Each row comes from the steps of one walk. Every step used is in the known rows, and no mark comes twice. Write the walk behind each row, first mark first.
Known rows:
taser/kasufol/damam/pekip/kese/dumar: [-43  32  -2  17  -5  21   2   0  13   0  -1 -12 -12 -13 -10   4 -21  -8
   9  15 -11   9  -8 -21   1]
damam/pekip/kese/zarok: [-23 -16   0   4 -16  13  40  -2   8   3   1  -5   8 -23  15  -4 -18  24
   2  17 -10 -25  -4  -3  -3]
sazo/kasufol: [ 33 -27   7  46 -22  -4   5  -5   8 -12   4   3  -5  20   4  -2  13   2
   2 -22   1  -5  -6  16  -2]
damam/pekip/kese/dumar: [-16   0   3   6 -17  11  38   2   6  -4   3  -3   9 -17 -12  -4 -19  -8
   6  18  -7  -1  -1 -14   0]
kalep/taser/kasufol/sazo/dema: [ 18 -17   2 -34  52  -2 -31  -3  -2   8   3   0  -6  10   6   0   9   2
   1 -33  -3   3  19  -4   4]
dema/fakor: [ 59  -6   0   5 -30  -7  18   3   1 -13  -2   2   8   6   9   6  26  -8
   0  -4  -2  -5 -20  16  -5]
sazo/kalep/damam/pekip/kese/dumar: [-65 -11   5  10   0  14  34   2  -5   0  11  -7   4 -33  -8 -16 -28 -20
   6  35 -16  -2  -2 -23   3]
dema/taser/kasufol/sazo: [ 26   8  -2  10  -9   5 -14  -2  16  -1  -6   0  -9  17  -3   1  17   3
  -5 -21  -5   6  20   4  -6]
kasufol/damam/pekip/kese/zarok: [-60  21  -6  11  -5  12  36  -1  11   9   2 -13   3 -27  12   6 -17  17
   3  15 -15 -21 -10  -5   0]
dumar/nulito: [ 21  -1   1  11 -31  -9   5  -5 -23  -7 -26  13   5   8   0  -4  16 -13
   0 -20  -4  -1  -4  12  -8]
tanug/dema/taser/kalep/sazo/kasufol: [ 30 -26   6 -11   2 -13 -19   6 -27  -1   3  12  -1   6   0  -5  -9   3
  -5  11  35   2  -3  14   3]
kasufol/sazo/dema/fakor: [ 46  -2  -1 -27 -14  -9  10   1 -15 -11  -1   1  10  20   8  12  19 -17
   1  -2  -3  -2   5   3  10]
kalep/taser/kasufol: [ 33 -19   3  -1  36   0 -24  -2  14   6   1   2  -9  -5   6  -5  14  11
  -1 -32  -2  -1  -7   8  -9]
tanug/dema/taser/kalep: [ 52 -13   1 -26 -25 -14 -10   3 -27 -10  -7   9   7  10   3   3   6  12
  -5  27  29   3 -11   8  -7]
kalep/taser/kasufol/sazo: [ 12   1  -5   0  47   3 -24  -2  16  13   2  -1  -8   4   3  -1  17   6
  -1 -33  -6   3  20   3   1]
damam/pekip/kese: [ -9   6   0   0 -17  12  31  -3  15  -6   5   1  10  -8  -9  -3 -16  23
   1   8  -7  -1  -3  -7  -5]
tanug/dema/taser/kasufol/damam: [ 19  28   0 -13  -2  -6 -26  -1 -19   0  -6  -1 -14   8   0   7   6   5
  -3 -18  -6   9 -17   6  -4]
taser/kasufol/damam/pekip/kese/dumar/nulito: [-38  42  -2  19  -4  23  -2   0 -19   0 -28   1 -14 -18 -13   1 -22 -29
  10   9 -12  13  -8 -21  -1]
kasufol/damam/pekip/kese/dumar/nulito: [-50  50  -3  14  -5  13  29   0 -23   2 -23   3   2 -26 -15   2 -21 -35
   6   7 -10   8  -7 -15   1]
pekip/kese: [  9  -1   0   1 -29  14  18  -3  15  -5   0   0  11   7  -7  -3  20  12
   0   6  -5 -12  -4  -4  -8]
kasufol/sazo: [ -5   7  -6  10 -23  -6   9  -4  10  -3   1  -3   7  23   1   3  22   3
  -1 -15  -6  -1  22   7   4]
pekip/kese/dumar: [  2  -7   3   8 -31  16  26   2   7  -4  -2  -5  10  -4  -8  -3  18 -21
   5  15  -5 -12  -2 -10  -3]
kalep/sazo/kasufol/damam: [-38  14   1  31   7  -9  -2  -1  13   8  11  -4  -6   7  -1   1   6 -10
  -1 -33  -1  -2  -2  17   7]
taser/kasufol/damam/pekip: [-26  25  -3  19  -7  -4 -14  -6  16  -5   1  -8 -15   4   2   6 -20  20
   4 -12  -9  16 -10   2  -2]
damam/pekip: [  1  -6   3  10 -17 -13  22  -5   9  -9   4   1   6  -1   0  -2 -17  18
   0 -11  -4   6  -3   8  -3]
kasufol/sazo/kalep/taser: [  9 -10  -5  -3  46  -6   6   1   8  12   9   0   9   2   4   1  12  -5
  -3  -2 -13  -2  22  -3   7]

Write each row's walk:
[ 10 -20   9 -47   4 -16   8   0  -6   4   5   4  12  -7  -5  -6   2  -7
  -8 -26   2  -5   1   9  -3] => kalep/sazo/dema/taser
[ -9  -7   2 -23  -8 -15 -14   2 -33  -4  -3   5   1 -15   2 -11   3   6
  -6  11  29   1 -14  12  -7] => tanug/dema/taser/kalep/damam
[  6  -8  -4  11 -20  -6   9  -2   7  -4   3  -3   9  26   5   5  15   0
   0  19 -16  -1  24  -5   8] => kasufol/sazo/kalep
[ 17 -13  -2  15 -18   5 -23  -2   9  -4  -1  -4  -7  38  10   3  14   6
   4  20 -15   5  23 -11   5] => taser/kasufol/sazo/kalep
[ 39 -26   3 -50 -16 -15 -13   7 -17  -9  -1   4  14   4  11   6   8 -10
   1  35  33  -3 -13   4   4] => taser/kalep/sazo/dema/fakor
[ 30 -30   3  -3  35  -9   7   1   6   6   8   4   9 -10   6  -2  10  -2
  -3  -1 -10  -6  -5   1  -3] => sazo/kalep/taser
[ 11 -10  -1 -15 -12 -13  -6   6  11   2  -1   5  10  -9  -3  -3   7   3
 -10  14  30  -2   1  12 -10] => dema/taser/kalep/sazo
[ 16 -12   2 -45  -6 -19 -14   7 -26   4  -1   8  12  -4   0  -3  -1   8
  -8  19  32   2  -2   9  -1] => tanug/dema/taser/kalep/sazo
[ 24  -4   0 -27  -4 -10  10  -2  -6  -5  -1   3   8  10  -5   4  11  -6
  -6 -21  -2   0  20   2   1] => kasufol/sazo/dema/taser
[-15   7  -4   6  59  -3 -17  -1  13  10   9  -4 -14 -17   4   4 -30  11
   2   0 -16  15 -11 -10   1] => sazo/kalep/taser/kasufol/damam/pekip
[  4   5   3   8 -30  16  22   1 -26  -3 -28   8   8 -10 -10  -6  15 -41
   5   8  -6  -7  -2 -10  -5] => pekip/kese/dumar/nulito
[-80  10  -1  24  21  14  28   1  12  18  13  -9  -5 -29  10  -2 -31   8
   2  -2  -9 -21  -1   3  11] => kalep/sazo/kasufol/damam/pekip/kese/zarok
[ 32 -10  -3 -29 -13 -10 -10   1  -7 -11  -5   4   9  16  -2   9   9   0
  -5  22  28   4  18  -2  -2] => kasufol/sazo/dema/taser/kalep
[ 55 -11   5 -19 -14  -5 -22  -1 -22  -5  -6   7  -9  12   2  -3   7  12
  -3 -15  -2   5 -12   7  -6] => tanug/dema/taser/kasufol
[-74  24   2  27  21  13  26   4  10  11  14  -8  -5 -25 -16  -2 -33 -25
   5  -3  -4   2   2  -9  13] => kalep/sazo/kasufol/damam/pekip/kese/dumar
[ 41 -37   5   1  36   0 -25   0  10   5   4   2  -7   0   9  -4   8   8
   0   0 -10  -1  -6  -5  -5] => sazo/kalep/taser/kasufol
[ 67  -5   3 -25 -25 -14   9   4 -35  -9  -3   6   9  12  11   6  16  -5
   1   1  -1  -1 -24  15   3] => tanug/dema/fakor
[-15  12  -3  27   9  -9 -17   5  13   3   5   1  -8  -6  -5   5   0  -9
  -7   0  29   2  -6  14  -2] => dema/taser/kalep/sazo/kasufol/damam
[-32   5  -3  30  -4  -9 -22   1  12   1   5  -4  -6  11   3   5   3  -2
   1  10  29   1  -4  12   5] => taser/kalep/sazo/kasufol/damam
[  5 -32   4  23 -13  -7 -18   2   8  -4   5   3  -1  15   5  -4   4   6
   0  13  34  -3   3  14   2] => taser/kalep/sazo/kasufol
[-67  31  -3  21  21  14  17   0  19  10  15  -4  -3 -12 -15  -2 -32   6
   1 -12  -3   2   0  -3   8] => kalep/sazo/kasufol/damam/pekip/kese
[-42  -5  -1  18  -4   5 -27  -4   4   2   4  -8 -13  17   8 -11  11  -2
   3   7 -15   3  21  -8   5] => taser/kasufol/sazo/kalep/damam
[ 36   8  -1 -20  -4  -2 -22   0 -22   1  -5   5  -9  21   1   1   8  10
  -3 -15  -4   9  16   3   2] => tanug/dema/taser/kasufol/sazo
[-25  21  -5  -3  62  21  -9   1  19  12  10  -4 -10 -23  -5   2 -29  15
   2  18 -18   8 -10 -25  -2] => sazo/kalep/taser/kasufol/damam/pekip/kese
[-31  37  -5  -4  61  19  -9  -1  23  14   6  -4 -11 -29 -10   1 -23  20
   1 -14 -10   7 -11 -14  -5] => kalep/taser/kasufol/damam/pekip/kese
[ 17 -12   2 -20 -14   0 -29  -7  -5  -8  -2  -3  -6  37   6   3  12   6
   5  -9  -3   3  21  -7   6] => taser/kasufol/sazo/dema
